Every row comes from one small tree of marks. Brackets hold a mark, then the marks that hang from it, in alphabetical order. Every link used is in the known rows. Which tree was each row made from?
Known rows
{sisar {foreg {lupi {dabe gosis}}}}: -1.68,-0.77,-1.27,-2.58,-1.29,-1.14,-0.92,-2.38,+3.79,-2.74,-1.66,+6.17,+2.74,+2.53,+1.53,-0.60,-2.87,-1.51,-0.09,+3.26,-2.90
{vokog {lupi {dabe gosis} maredug}}: -1.91,-0.05,+1.65,-3.40,-4.49,+1.42,+0.62,-0.25,+0.81,-5.70,-1.22,+6.52,+2.19,+2.00,+1.85,+3.05,-0.79,-1.19,-2.54,+1.73,+0.36
{vokog {lupi {foreg sisar}}}: +0.35,+3.49,-0.77,-2.64,-1.96,+0.42,+1.02,+1.04,+4.56,-5.26,-0.81,+6.96,+3.94,+2.71,+1.86,+2.10,-0.08,+5.55,-1.13,+1.85,-1.63
{sisar {foreg {lupi pimon}}}: -1.59,+1.95,-2.57,-2.54,-0.64,-1.35,-0.32,-1.08,+3.94,-1.76,-1.35,+6.14,+2.94,+3.61,+1.26,-2.22,-0.92,+1.61,+0.29,+4.03,-4.46
{pimon {lupi {dabe gosis} foreg maredug}}: -2.78,+0.95,+0.40,+0.46,-3.99,-8.05,-2.60,-1.05,+3.05,-4.18,-0.32,+5.12,+3.78,+0.84,-1.78,+2.32,-2.49,-0.98,-0.85,+2.73,-0.03
{sisar foreg}: -2.17,-0.33,-2.09,-3.19,-3.12,-3.05,-1.59,-1.51,+4.91,-2.24,-0.41,+6.34,+2.20,+4.31,+3.12,-0.66,-1.84,+3.38,+0.53,+2.66,-4.21
{vokog {lupi foreg pimon}}: +0.04,+8.16,-1.87,-3.41,-0.01,+0.63,+0.80,+2.61,+3.81,-3.42,-0.48,+5.97,+4.64,+4.04,+0.82,-0.83,+1.37,+4.83,-4.42,+2.34,-1.61
{foreg {lupi dabe} sisar}: +1.23,-3.80,-1.22,-0.44,-1.26,-2.67,+2.46,+0.19,+1.56,-7.18,-2.36,+7.48,+2.69,+0.55,+0.32,+4.00,-0.78,-5.26,+4.33,+4.44,-2.74
{foreg lupi}: +2.20,-3.58,-2.69,-1.46,-2.11,-1.54,+1.37,+0.96,+2.00,-2.88,-0.66,+6.37,+2.84,+1.51,+0.83,-0.04,-1.54,-0.88,-2.12,+2.34,-5.47
{lupi dabe foreg maredug pimon}: -1.35,+4.58,-0.60,+1.04,+0.28,-6.12,+0.54,+2.90,+2.06,-6.63,-1.78,+6.59,+4.42,+2.67,-1.36,-0.79,+2.68,-8.13,-1.52,+5.18,+1.35
{pimon {lupi foreg maredug}}: -2.20,+0.21,-0.79,+0.56,-5.15,-8.13,-1.90,-0.29,+3.92,-3.44,+0.42,+5.52,+3.31,+1.33,-1.09,+1.32,-1.24,+4.07,+0.03,+2.53,-2.62
{vokog {lupi dabe foreg maredug pimon}}: -1.92,+6.14,+0.53,-2.14,-1.40,-0.14,+1.66,+2.06,+2.13,-6.28,-1.48,+6.60,+3.69,+2.77,+0.07,+0.31,+2.71,-1.42,-2.60,+3.49,+1.08
{pimon {lupi dabe}}: -2.95,-0.08,-1.33,-2.68,-5.03,-7.75,-1.25,-0.08,+2.31,-3.73,+0.55,+4.81,+2.29,+2.37,-0.41,+2.64,-1.15,-0.09,+0.16,+2.26,-2.89
{foreg sisar}: +0.93,-2.73,-2.22,-1.23,-2.88,-4.76,+0.14,+0.58,+3.13,-5.62,-0.81,+7.32,+2.66,+2.90,+2.47,+4.37,-1.17,+1.82,+3.91,+3.18,-3.93
{vokog lupi}: -0.27,+1.34,-1.02,-4.73,-4.08,+1.52,+1.08,+1.09,+2.60,-3.75,+0.01,+6.34,+2.40,+3.38,+2.82,+1.58,-0.11,+5.07,-3.06,+0.93,-3.20
{lupi foreg maredug pimon}: +0.07,+4.47,-1.86,+1.55,-0.02,-5.74,-0.29,+2.79,+3.19,-4.17,-0.99,+6.56,+4.75,+3.04,-0.70,-1.75,+1.78,-0.95,-2.09,+4.46,-1.34
{gosis dabe}: +1.62,-3.89,-2.51,-3.47,-4.15,-5.34,+0.96,+2.78,+2.42,-3.22,+0.17,+5.54,+3.43,+5.01,+2.27,+2.98,-1.17,-4.70,-2.41,+3.87,-1.26
{dabe gosis}: +1.53,-1.23,-2.32,-2.16,-1.60,-2.92,-3.02,-0.28,+2.55,-1.12,-0.15,+5.38,+4.01,+3.30,+2.07,+1.64,-5.19,+1.25,-4.76,+0.88,-3.15
{pimon {lupi {foreg sisar} maredug}}: -2.15,+0.11,-0.44,+1.27,-4.80,-8.50,-1.67,-0.73,+4.17,-4.68,-0.14,+6.03,+3.32,+0.96,-1.11,+2.91,-1.15,+4.49,+2.97,+3.36,-2.21
{maredug {lupi dabe {foreg sisar} pimon}}: +2.16,+6.84,-1.98,-2.08,-3.18,-4.51,-2.35,+3.43,+3.34,-4.26,-0.04,+6.28,+3.24,+4.72,+0.09,+1.21,-0.03,-5.43,+1.18,+3.66,-1.33

Which tree is each row?
-2.20,+2.03,-1.89,-2.81,-0.42,-1.70,+0.05,-1.01,+3.46,-3.01,-1.75,+6.16,+2.74,+3.37,+0.96,-1.77,-0.42,-1.93,+0.60,+4.39,-3.20 => {sisar {foreg {lupi dabe pimon}}}
-1.89,-2.55,-0.96,-1.41,-3.34,-1.38,-0.22,-2.23,+3.80,-3.06,-1.46,+6.86,+1.94,+2.19,+1.86,-1.02,-1.56,+1.08,+1.56,+3.61,-4.13 => {sisar {foreg {lupi maredug}}}
-1.29,+6.40,-0.62,-5.05,-0.65,+1.48,+0.43,+1.38,+1.16,-3.93,-1.04,+5.47,+3.63,+3.97,+1.06,+1.27,+0.09,-0.46,-4.29,+2.34,-0.12 => {vokog {lupi {dabe gosis} pimon}}
+2.52,+2.24,-1.19,-1.93,-5.39,-4.25,-2.49,+2.31,+3.93,-4.84,+0.21,+6.71,+2.51,+3.74,+1.11,+2.57,-1.51,-4.89,+1.58,+2.47,-1.74 => {maredug {lupi dabe {foreg sisar}}}
-2.24,+4.36,+0.86,-3.54,-2.21,+1.26,+0.71,+0.81,+0.25,-5.11,-1.50,+6.09,+2.95,+2.98,+0.79,+1.79,+0.69,-1.64,-2.81,+2.93,+0.74 => {vokog {lupi {dabe gosis} maredug pimon}}
-1.31,+4.37,-0.23,+2.04,+0.73,-6.77,+0.88,+2.30,+2.28,-8.45,-2.58,+7.35,+4.46,+2.20,-1.39,+1.56,+2.74,-7.66,+2.82,+6.32,+1.95 => {lupi dabe {foreg sisar} maredug pimon}
-3.19,+0.28,+0.08,+0.32,-4.82,-8.64,-1.28,-0.22,+3.13,-5.13,-0.10,+5.48,+3.07,+0.99,-1.63,+2.04,-0.56,-0.99,+0.42,+3.07,-0.81 => {pimon {lupi dabe foreg maredug}}
-0.84,+5.46,-0.23,+1.17,+1.66,-5.56,-1.30,+1.67,+1.91,-5.27,-2.11,+6.04,+5.40,+2.44,-1.67,-0.32,-0.08,-8.10,-3.32,+4.70,+2.53 => {lupi {dabe gosis} foreg maredug pimon}
-2.63,+0.55,-1.06,-2.44,-4.20,-7.07,-2.54,-0.89,+2.20,-2.80,+0.32,+4.42,+2.95,+2.21,-0.62,+2.94,-3.13,-0.04,-1.20,+1.95,-2.04 => {pimon {lupi {dabe gosis}}}
+3.15,+6.66,-2.82,-1.70,-3.45,-4.10,-2.98,+3.43,+4.18,-2.64,+0.52,+6.25,+3.49,+5.03,+0.58,+0.53,-0.71,-0.34,+0.81,+3.12,-3.10 => {maredug {lupi {foreg sisar} pimon}}
+1.50,+4.56,-2.20,-4.13,-5.22,-3.56,-2.28,+3.47,+1.45,-2.84,+0.76,+5.64,+1.79,+5.44,+1.03,+0.75,-0.15,-6.01,-0.72,+2.69,-2.94 => {maredug {lupi dabe pimon}}
+0.51,+0.83,-1.22,-0.06,-0.22,-6.11,+0.35,+1.65,+4.41,-7.51,-1.58,+7.14,+4.40,+2.16,+0.42,+2.66,-0.26,-5.27,+1.24,+3.64,+0.14 => {lupi dabe {foreg sisar}}
-0.31,-1.31,+1.28,+2.41,-1.12,-5.61,-1.17,-0.51,+2.92,-7.88,-2.53,+7.42,+4.37,+0.52,-0.20,+3.86,-2.12,-6.90,+1.28,+4.07,+2.58 => {lupi {dabe gosis} {foreg sisar} maredug}
-3.19,+0.19,+0.39,+0.91,-4.59,-8.97,-1.07,-0.60,+3.32,-6.42,-0.62,+6.03,+3.10,+0.65,-1.54,+3.67,-0.47,-0.49,+3.40,+3.88,-0.34 => {pimon {lupi dabe {foreg sisar} maredug}}
+1.73,+5.12,-1.92,-4.01,-4.35,-2.93,-3.58,+2.56,+1.33,-1.93,+0.50,+5.26,+2.46,+5.30,+0.82,+1.02,-2.07,-5.94,-1.90,+2.36,-2.15 => {maredug {lupi {dabe gosis} pimon}}
-2.31,+1.26,-0.54,-1.05,-2.21,-5.22,+0.97,+2.40,-0.49,-6.28,-1.50,+6.47,+2.33,+3.15,-0.05,+0.83,+2.65,-8.55,-0.03,+4.95,-0.31 => {lupi dabe maredug pimon}
-2.92,+0.65,-0.91,-1.73,-1.51,-1.79,+0.25,-1.43,+2.78,-3.82,-2.03,+6.52,+2.30,+2.72,+0.77,-1.45,-0.06,-2.82,+1.62,+4.87,-2.56 => {sisar {foreg {lupi dabe maredug pimon}}}
-2.14,+0.51,-1.48,-1.53,-1.74,-1.57,-0.17,-1.52,+3.32,-2.62,-1.66,+6.55,+2.47,+2.90,+1.11,-1.95,-0.57,+0.84,+1.33,+4.44,-3.86 => {sisar {foreg {lupi maredug pimon}}}
-1.95,-1.13,-1.40,-2.69,-2.02,-1.55,+0.06,-1.74,+3.85,-3.33,-1.53,+6.42,+2.26,+2.65,+1.67,-0.86,-1.55,-1.54,+0.75,+3.51,-3.44 => {sisar {foreg {lupi dabe}}}
-1.59,+3.79,-0.26,-3.33,-3.45,+0.96,+1.45,+1.55,+1.11,-4.36,-0.75,+6.45,+2.48,+3.41,+1.52,+0.80,+1.96,+3.42,-1.94,+2.77,-1.99 => {vokog {lupi maredug pimon}}
+1.88,+0.56,-2.85,-0.17,+0.72,-2.48,+1.98,+1.26,+1.79,-4.89,-2.13,+7.00,+3.67,+1.82,-0.18,+2.07,+0.13,-0.63,+3.56,+5.12,-4.23 => {foreg {lupi pimon} sisar}
+0.02,+7.23,-2.36,-0.19,+3.04,-6.40,+0.57,+3.14,+3.60,-6.79,-1.96,+6.52,+5.46,+3.60,-1.03,+0.81,+1.92,-5.93,+0.71,+5.42,+0.68 => {lupi dabe {foreg sisar} pimon}
+3.11,+6.84,-3.14,-2.40,-3.78,-3.70,-3.22,+3.81,+4.00,-1.39,+1.07,+5.73,+3.43,+5.38,+0.55,-1.09,-0.76,-0.72,-2.23,+2.37,-3.59 => {maredug {lupi foreg pimon}}
+0.91,-1.23,-1.97,-0.03,-1.47,-1.98,+1.66,+1.49,+0.53,-3.52,-1.39,+6.49,+2.87,+1.52,-0.43,-0.82,+0.61,-2.60,-1.10,+4.14,-4.17 => {foreg {lupi maredug pimon}}
+1.25,+1.19,-1.72,-0.51,+1.89,-2.31,+1.32,+0.49,+0.91,-5.67,-2.89,+6.58,+4.12,+1.42,-0.85,+3.02,-1.25,-5.73,+2.70,+5.31,-1.57 => {foreg {lupi {dabe gosis} pimon} sisar}
-0.04,-1.39,-0.49,+0.92,-0.67,-3.07,+2.77,+0.69,+0.09,-7.85,-3.12,+7.61,+2.76,+0.52,-0.89,+3.23,+1.32,-6.85,+5.34,+6.28,-1.49 => {foreg {lupi dabe maredug pimon} sisar}
-1.90,+2.74,-0.88,-0.49,-2.07,-8.13,-2.59,-0.83,+4.13,-4.35,-0.46,+5.06,+4.45,+1.53,-1.57,+3.48,-3.04,+0.64,+0.74,+2.90,-0.43 => {pimon {lupi {dabe gosis} {foreg sisar}}}
+0.55,+8.30,-2.41,-0.95,+3.91,-5.07,-1.70,+2.47,+3.21,-3.64,-1.50,+5.17,+6.40,+3.90,-1.33,-1.00,-0.97,-6.46,-5.33,+3.80,+1.27 => {lupi {dabe gosis} foreg pimon}
-1.13,+2.35,+1.55,-1.96,-2.69,+0.68,+0.27,+0.15,+2.55,-5.86,-1.47,+6.66,+3.61,+1.60,+0.91,+1.92,-0.79,-1.02,-3.53,+1.90,+1.55 => {vokog {lupi {dabe gosis} foreg maredug}}
